Every row comes from one small tree of marks. The marks that hang from a mark follow it in brackets, in alphabetical order. Every link used is in the known rows. Which tree was each row made from?
Known rows:
U{R{E}}: [-0.91  1.38 -4.76  1.98  2.07  0.87 -2.20  4.35  1.15 -0.33 -1.12  4.85
  2.40  2.11 -0.21 -0.08  1.52 -2.33 -2.05  2.48 -1.29  0.95 -3.01 -1.56
  0.28  0.25 -0.19 -2.68  0.72 -2.91  0.71 -3.19  0.13 -1.91]
U{J}: [-0.89  0.06 -3.62  0.69  1.68 -1.44 -2.74  4.36  1.75  0.20 -1.11  2.67
  1.60  1.12 -0.25  0.26 -0.64 -1.22 -2.55  2.23 -0.21  0.85 -2.51 -0.52
 -0.72  0.61  2.26 -1.34  0.29 -2.29  1.24 -4.53  1.18 -1.54]
L{J{U}}: [-2.13 -0.30 -3.82  0.28  1.49 -1.39 -3.32  3.66  2.26  0.00  0.16  1.71
  1.13  2.22 -0.33 -3.33  0.23 -2.53 -3.69  2.50 -0.50  1.87 -0.58  0.57
 -0.88  0.54  3.35 -1.15  0.74 -3.22  2.25 -3.61  1.41 -0.16]
L{J{U{K R}}}: [-0.28 -2.92 -4.98  0.26  1.36 -1.55 -5.25  6.05  2.19 -1.03  0.21  3.65
  2.12  0.40  0.43 -2.66  1.22 -3.17 -3.97  2.20 -0.45  1.42 -1.34  1.91
  1.24 -0.92  3.04 -1.86  1.25 -4.86  2.09 -3.01 -1.40  0.95]
E{R{U{J{L} K}}}: [ 0.22 -1.91 -2.28  1.37  1.61 -1.47 -3.07  2.58  0.51 -0.09  2.52  2.11
  2.96  0.43 -1.64 -1.09  0.12 -2.58 -2.94 -0.21  0.42  1.90  0.11  1.81
 -0.32 -0.19  3.52 -2.73  0.96 -3.49  0.15 -3.51 -0.90  0.53]
L{J{U{R}}}: [-1.90 -1.64 -3.83  0.66  1.48 -2.08 -4.15  5.62  3.35 -0.58 -0.97  3.35
  2.11  1.44  1.14 -2.37  0.37 -2.76 -4.35  2.61 -0.63  1.28 -1.23  0.67
 -0.42 -0.70  2.37 -1.69  0.77 -4.07  1.76 -4.42 -0.07  0.43]
J{E L U{K R}}: [ 1.58 -3.57 -4.35  1.93  1.08 -0.53 -4.97  5.04 -0.69 -1.54  0.08  4.53
  3.54  0.44 -1.79 -0.59  1.14 -3.62 -3.83  1.48 -1.93  2.42  0.66  2.10
 -0.11  0.82  0.73 -3.52  1.69 -6.22  1.26 -1.49 -1.28  1.41]
U{J{E L} K R}: [ 1.36 -3.43 -4.90  1.97  0.65 -1.87 -5.18  5.80 -0.27 -1.91 -0.22  5.52
  3.40 -0.74 -1.67  1.59  0.09 -2.75 -3.30  1.45 -1.31  0.53 -1.30  1.76
  0.72  0.44  0.08 -3.41  1.67 -5.33  0.48 -3.05 -2.24  0.00]
L{J}: [-2.54  0.81 -3.87  1.07  0.97 -0.31 -2.03  2.94  2.02 -0.18  0.08  2.43
  1.00  1.99 -0.42 -1.73 -0.36 -1.81 -2.82  2.51  0.13  1.10 -1.76  0.79
 -0.80  0.61  2.34 -0.55  0.01 -2.21  2.27 -3.98  1.33 -1.08]
E{K R{U{J}}}: [-2.14 -0.52 -3.40 -0.26  1.71 -2.09 -2.01  2.20  3.94  0.32  0.55  3.06
  2.94  0.99  0.62 -1.30  0.50 -2.53 -3.28  2.75 -0.35  0.68 -0.21 -0.95
 -2.15  1.21  5.41 -2.31 -0.61 -2.87  1.37 -3.54 -0.05  0.48]
R{E U{J K}}: [ 0.07  0.98 -5.66 -0.38  1.93 -0.73 -3.76  2.83  0.34  0.30  1.51  3.08
  3.35  0.46 -2.63 -2.36  1.54 -2.60 -1.99  3.06 -0.86  2.12 -1.02 -0.95
  1.01  0.42  0.48 -2.45  2.24 -3.54  1.07 -2.56  0.68 -1.43]
E{K}: [-2.47 -0.22 -3.21  0.83  2.30  0.32 -0.82  1.92  2.07  0.31 -0.91  2.70
  1.93  1.20  0.29 -1.32  1.11 -1.74 -2.14  2.10 -0.94  1.28 -0.98  0.35
 -2.40  2.57  3.82 -0.91 -1.13 -2.57  1.07 -2.57  0.19  0.12]
K{E}: [-0.75  0.25 -3.10  1.72  2.02  1.65 -1.84  2.61  0.47  0.07 -1.18  2.12
  1.80  1.82 -1.00 -2.02 -0.59 -1.03 -2.09  3.22 -0.91  1.37 -1.53 -0.41
 -1.68  0.61  1.40 -1.33 -0.58 -2.11  0.42 -3.36  3.16 -1.80]
J{E}: [-1.42  1.27 -4.44  1.41  0.93  1.29 -2.43  2.99 -0.60 -0.64 -0.99  3.51
  1.66  2.28 -1.58  0.43 -0.56 -2.46 -2.94  2.48 -1.46  1.54 -1.54 -1.04
 -1.26  1.78  0.64 -2.52  0.03 -2.81  2.18 -3.08  2.32 -0.98]
U{J{E} K}: [ 0.49 -0.87 -5.38  0.27  0.39 -0.37 -4.96  4.53 -0.88 -0.66 -0.32  3.89
  2.60 -0.20 -2.16  1.12 -0.73 -2.37 -2.60  2.84 -1.03  1.29 -1.75  0.30
  0.50  1.10  1.06 -2.21  1.47 -3.97  1.95 -3.02  0.83 -1.29]
J{E{K R} L U}: [-2.05 -1.76 -3.34  1.73  1.37 -0.23 -1.64  1.73  1.39  0.19 -0.31  3.62
  3.09  2.16 -1.10  0.20  0.84 -4.35 -4.21  1.48 -2.21  2.01  1.77  1.01
 -3.24  2.54  4.96 -3.59 -0.21 -5.03  1.70 -1.45 -0.08  2.67]
J{U}: [-0.84 -0.54 -2.89  0.78  2.38 -0.41 -2.44  3.70  1.38  0.85 -0.80  2.05
  1.71  1.88 -0.15 -2.49  0.33 -1.96 -3.32  2.05 -0.77  2.53 -0.51 -0.24
 -1.02  1.39  3.22 -1.61  0.30 -2.93  2.25 -3.24  1.67  0.49]

Which tree is each row?
[ 1.07 -1.41 -4.74  1.06  0.52 -1.79 -4.81  2.69 -0.88 -0.60  1.78  2.82
  3.87 -0.28 -3.59 -1.56  0.31 -2.87 -3.01  1.77 -0.92  1.54  1.10  1.28
 -0.26  1.06  0.74 -2.99  2.21 -5.09  0.98 -2.57  0.37 -0.39]
R{U{J{E L} K}}
[-0.39 -2.02 -6.12  0.20  0.30 -0.97 -6.08  5.63  0.62 -1.58  0.04  4.59
  2.75  0.17 -1.11 -1.54  0.07 -4.58 -4.19  3.31 -1.45  1.71 -0.50  1.42
  1.26 -0.38  1.41 -2.77  1.85 -5.62  3.26 -2.36 -0.23  0.66]
L{J{E U{K R}}}
[-2.71  0.66 -2.45  0.66  2.21  0.23 -0.89  1.12  2.90  0.10  0.56  2.14
  2.83  1.81  0.58 -2.03  1.03 -3.24 -3.20  1.75 -0.76  1.87  0.26 -1.18
 -2.10  1.76  5.67 -1.97 -1.49 -2.65  1.04 -2.76 -0.27  1.36]
E{K R{U}}
[-1.33 -1.01 -5.09  0.62  2.53 -0.84 -2.28  4.01  3.00  0.24 -1.25  4.99
  3.63  1.40  0.21 -1.41  4.00 -3.81 -2.62  3.50 -2.36  1.26 -0.63 -1.04
 -1.18  1.82  2.59 -2.70  0.77 -4.65  0.99 -2.31 -0.84  0.21]
J{U{R{E{K}}}}
[-1.01  0.88 -2.44  0.42  2.01  1.09 -2.27  2.43  0.15  0.15  1.74  2.18
  2.43  1.47 -1.07 -2.23 -0.04 -2.71 -2.57  0.48  0.03  2.57 -0.38  0.19
  0.38  0.18  4.13 -2.23  0.08 -2.34  1.57 -2.56  0.93  0.89]
E{R{U{K}}}
[ 0.29 -0.14 -5.62 -0.11  0.33 -1.11 -5.31  3.49 -0.70 -0.51  1.23  3.07
  3.30 -0.12 -2.78 -1.28 -0.03 -2.87 -2.94  3.43 -0.68  1.70 -0.30 -0.49
  0.82  0.89  0.65 -2.65  1.90 -4.25  2.04 -3.00  1.49 -0.68]
R{U{J{E} K}}
[ 1.24 -4.45 -3.04  2.00  2.07 -1.28 -4.15  4.90  0.57 -0.84  0.03  2.94
  3.02  0.67 -0.28 -2.19  1.69 -2.48 -3.47  0.03 -1.00  2.20  0.06  2.74
 -0.02  0.59  2.15 -2.46  0.97 -5.25  0.33 -2.19 -2.18  1.58]
J{L U{K R}}
[-0.88 -3.57 -4.99  2.32  0.51 -2.98 -3.92  4.42  1.80 -1.68 -1.02  5.60
  3.71 -0.15 -0.17  1.63  1.28 -3.47 -3.64  2.35 -1.94 -0.69 -0.78  0.32
 -1.75  1.93  1.27 -3.10  0.41 -5.70  0.30 -3.50 -2.69  0.04]
U{J{E{K} L} R}
[ 0.66 -0.99 -6.14  0.74  1.13 -0.24 -4.62  5.93  0.63 -0.66 -0.36  5.49
  2.98 -0.39 -1.22  1.01  1.30 -2.31 -1.97  3.17 -1.36  0.83 -3.57 -0.61
  1.58 -0.48  0.19 -2.81  1.88 -4.22  0.01 -3.75 -1.78 -1.75]
U{J K R{E}}
[-1.81 -1.36 -2.35  1.56  1.66 -2.68 -1.85  1.40  2.99  0.44  0.90  2.54
  3.37  1.30 -0.02 -0.87  0.84 -2.82 -3.40  1.20 -0.52  0.67  1.08  0.66
 -2.63  1.47  4.74 -2.53 -0.18 -4.00 -0.53 -3.42 -1.67  0.94]
E{K R{U{J{L}}}}
[-2.12  0.13 -3.81  0.72  1.39  1.35 -2.77  3.86  0.46  0.58 -0.49  3.71
  2.06  2.82 -1.40  0.34 -1.36 -3.53 -4.00  2.43 -1.28  2.57 -0.46 -1.20
 -1.42  1.16  3.63 -3.99  0.47 -3.66  3.43 -3.03  2.03  1.03]
J{E{R} U}
[ 0.24 -2.23 -3.47  2.64  1.50 -1.12 -4.19  4.56  0.47 -1.06 -1.06  4.09
  3.09  1.82 -1.32 -0.64  0.60 -3.42 -4.27  1.94 -1.93  1.64  0.67  0.52
 -1.57  0.76  0.99 -4.00  1.09 -5.62  1.10 -2.59 -0.85  1.20]
J{E L U{R}}
[ 0.70 -3.41 -2.91  1.25  2.36 -0.93 -2.94  3.09 -0.48  0.28  0.74  1.57
  2.74  1.12 -1.98 -2.79  1.68 -2.28 -3.03  0.14 -0.95  3.11  0.76  3.41
 -0.36  1.73  3.01 -1.47  1.05 -4.57  1.23 -2.05 -0.16  1.04]
J{L U{K}}
[-1.56 -0.95 -6.10  1.32  1.86 -1.50 -2.75  4.85  3.18 -0.23 -1.40  5.66
  3.50  0.20  0.37  0.80  2.02 -3.13 -2.25  3.76 -1.77 -0.14 -2.71 -1.48
 -0.64  1.21  1.50 -2.51  0.65 -3.89 -0.02 -3.98 -1.58 -1.41]
U{J R{E{K}}}
[-4.06  1.19 -4.90  0.81  0.24  0.41 -2.00  2.34  2.49 -0.56 -0.13  4.21
  1.98  1.87 -0.46  0.40  0.04 -4.29 -3.76  2.87 -1.43  0.75 -1.02 -0.06
 -1.75  1.60  4.59 -2.41 -0.76 -3.86  2.50 -2.23  0.47  0.42]
L{J{E{K R}}}
[ 2.33 -4.55 -3.24  1.93  2.33 -0.48 -4.15  4.59  0.06 -0.91 -0.49  2.88
  3.93  0.58 -0.71 -3.31  0.41 -2.14 -3.30  1.76 -1.84  2.10  0.96  2.95
 -0.53 -0.45  1.67 -2.74  0.75 -5.32 -0.07 -2.38 -0.11  0.85]
J{L U{K{E} R}}
[ 0.78 -0.05 -3.68  0.41  2.11  1.77 -2.91  1.65 -0.71 -0.05  1.06  1.86
  2.95  0.59 -1.84 -4.09  0.06 -1.44 -2.06  3.08 -0.85  2.21  0.78  0.39
 -0.42  0.14  1.33 -1.51  0.21 -2.78  1.01 -2.07  3.14 -1.25]
R{U{K{E}}}
[-1.49 -2.27 -5.33  0.69  0.31 -1.93 -4.48  5.31  2.66 -1.15 -1.61  5.84
  3.44 -0.60  0.42  1.91  0.57 -2.93 -3.57  4.45 -1.96 -0.78 -1.89 -1.08
 -1.04  1.46  2.05 -2.84  0.15 -4.68  0.97 -4.09 -1.21 -0.10]
U{J{E{K}} R}
[-0.89  1.98 -5.18  0.30  1.83 -1.32 -2.72  2.73  1.28  0.86  0.87  3.01
  2.54  1.90 -2.33 -1.63  0.77 -2.64 -1.89  3.97 -0.82  1.65 -0.92 -2.29
 -0.37  0.62  0.30 -2.58  2.12 -2.91  0.97 -4.14  2.01 -2.04]
R{E U{J}}
[ 0.33 -0.77 -3.95 -0.24  1.69 -1.70 -4.12  3.84  0.33 -0.12  1.55  2.62
  2.47 -0.23 -1.58 -2.66  0.51 -1.71 -2.66  2.10  0.00  1.71 -0.49 -0.14
  0.28  0.28  2.12 -1.59  1.30 -3.32  0.91 -3.51  0.78 -1.29]
R{U{J K}}
[ 0.87 -3.63 -2.74  1.68  2.13  1.45 -2.51  2.73 -0.17  0.62  0.37  2.37
  3.30  1.43 -1.80 -2.12 -0.59 -2.24 -3.35  1.01 -1.38  3.46  1.20  3.04
 -1.23 -0.31  3.86 -3.00  0.36 -4.49  0.41 -2.01  0.60  0.80]
J{L U{K{E{R}}}}
[-3.72 -0.69 -5.43 -0.33  0.39 -0.72 -3.04  2.77  2.92  0.05 -0.08  4.34
  2.69  1.91 -0.58 -0.72  0.11 -5.15 -4.88  3.37 -1.67  1.87  0.08 -0.48
 -2.15  1.64  5.47 -2.68 -0.02 -4.82  3.53 -2.52  0.13  1.73]
L{J{E{K R} U}}
[-1.62 -1.10 -5.85  1.04  0.19 -1.72 -5.33  5.64  1.85 -1.22 -1.06  4.83
  2.27  1.24 -0.57 -1.38 -0.25 -3.94 -4.68  4.13 -1.68  1.09 -0.75 -0.62
 -0.21 -0.18  1.13 -3.25  1.61 -5.22  3.05 -3.78  0.33  0.54]
L{J{E U{R}}}
[ 1.64 -3.22 -3.76  1.97  1.66 -0.44 -3.72  3.79 -0.57 -0.19  0.23  2.38
  3.38 -0.15 -1.88 -0.80 -0.57 -1.32 -1.95  1.95 -0.62  1.59 -0.55  3.16
 -0.59 -0.06  0.99 -1.93  0.86 -3.95 -0.41 -3.14  0.23 -2.22]
U{J{L} K{E}}
[ 1.75 -2.61 -3.62  1.60  1.72 -1.73 -3.76  2.42  0.10  0.15  1.41  1.21
  3.86  0.25 -2.08 -3.63 -0.25 -1.39 -2.23  2.47 -0.42  1.52  1.66  1.99
 -0.71 -0.11  0.84 -2.05  1.13 -4.30 -0.98 -3.33  1.02 -1.33]
R{U{J{L} K{E}}}
[-0.99 -1.39 -4.37  1.24  0.80 -2.94 -3.29  1.32  1.59 -0.28  0.90  3.17
  3.62  0.46 -1.61 -1.55  1.51 -3.31 -3.50  3.10 -1.64  0.65  1.94  0.34
 -2.55  2.80  1.58 -3.01  0.73 -5.08  0.29 -2.60 -0.25  0.30]
R{U{J{E{K} L}}}
[-0.17  0.79 -3.86  1.85  2.20 -2.02 -2.35  1.83  0.83  0.64  1.10  2.77
  3.24  2.31 -2.68 -2.10  1.15 -2.50 -2.14  2.43 -1.00  1.19  0.22 -0.71
 -1.50  0.90 -0.45 -2.94  2.19 -3.64 -0.46 -3.74  0.48 -1.60]
R{E U{J{L}}}
[-3.21  2.18 -4.43  1.23  0.01  0.90 -2.91  2.86  1.22 -0.45  0.01  3.92
  1.38  2.74 -0.98  1.07 -1.61 -3.98 -3.78  2.49 -0.68  1.22 -2.06 -0.79
 -0.72  0.28  2.87 -2.85 -0.03 -2.86  3.06 -3.49  1.20 -0.23]
L{J{E{R}}}
[ 0.42 -2.61 -3.46  1.73  1.49 -1.34 -3.28  3.66 -0.30 -0.41  0.65  3.04
  2.44  0.09 -1.66 -0.22  0.03 -1.32 -2.17  0.41 -0.16  1.53 -1.08  2.90
 -0.06  0.77  1.95 -1.76  0.69 -3.62 -0.05 -3.02 -1.51 -0.55]
U{J{L} K}
[-0.62 -0.32 -5.31  1.68  1.75 -1.04 -3.77  5.64  1.58 -0.37 -1.43  5.65
  2.73  1.19 -0.06  1.07  0.58 -2.26 -2.29  3.52 -1.19  0.12 -3.60 -1.69
  0.89 -0.61 -0.19 -3.26  1.65 -3.23 -0.01 -4.91 -0.35 -2.41]
U{J R{E}}
[-0.62  0.85 -5.00  0.22  0.58 -1.65 -4.07  3.17  0.68 -0.27  0.48  3.35
  2.76  0.73 -2.21 -0.88 -0.90 -2.64 -3.61  4.08 -0.81  0.81 -0.19 -2.03
 -1.09  0.89  0.40 -3.19  1.51 -3.78  2.25 -4.01  2.53 -1.13]
R{U{J{E}}}
[ 0.86 -3.46 -4.89  0.05  1.11 -0.52 -5.30  5.54  1.64 -0.87 -0.52  3.50
  2.97  0.14 -0.16 -3.58 -0.27 -3.03 -3.72  3.64 -1.24  1.43 -0.43  1.92
  0.26 -1.66  2.45 -1.89  1.15 -4.63  1.87 -2.82  0.05 -0.17]
L{J{U{K{E} R}}}
[-0.82 -1.08 -3.40  1.96  1.74 -0.61 -2.97  2.55 -0.51 -0.21 -0.79  2.51
  2.51  2.41 -2.47 -1.33  0.50 -2.94 -3.98  1.62 -1.59  2.70  1.32  0.69
 -2.30  2.06  1.17 -3.06  1.25 -5.03  1.73 -2.54  1.22  0.65]
J{E L U}
[-3.48  1.12 -5.88  0.27  0.35 -0.36 -2.34  2.22  1.83 -0.66 -0.42  4.28
  1.90  1.27 -0.78 -0.58  1.16 -3.82 -3.27  3.49 -1.70  0.90 -0.84  0.20
 -1.92  2.51  2.56 -1.29 -0.37 -3.68  2.53 -2.39  0.75 -0.52]
L{J{E{K}}}
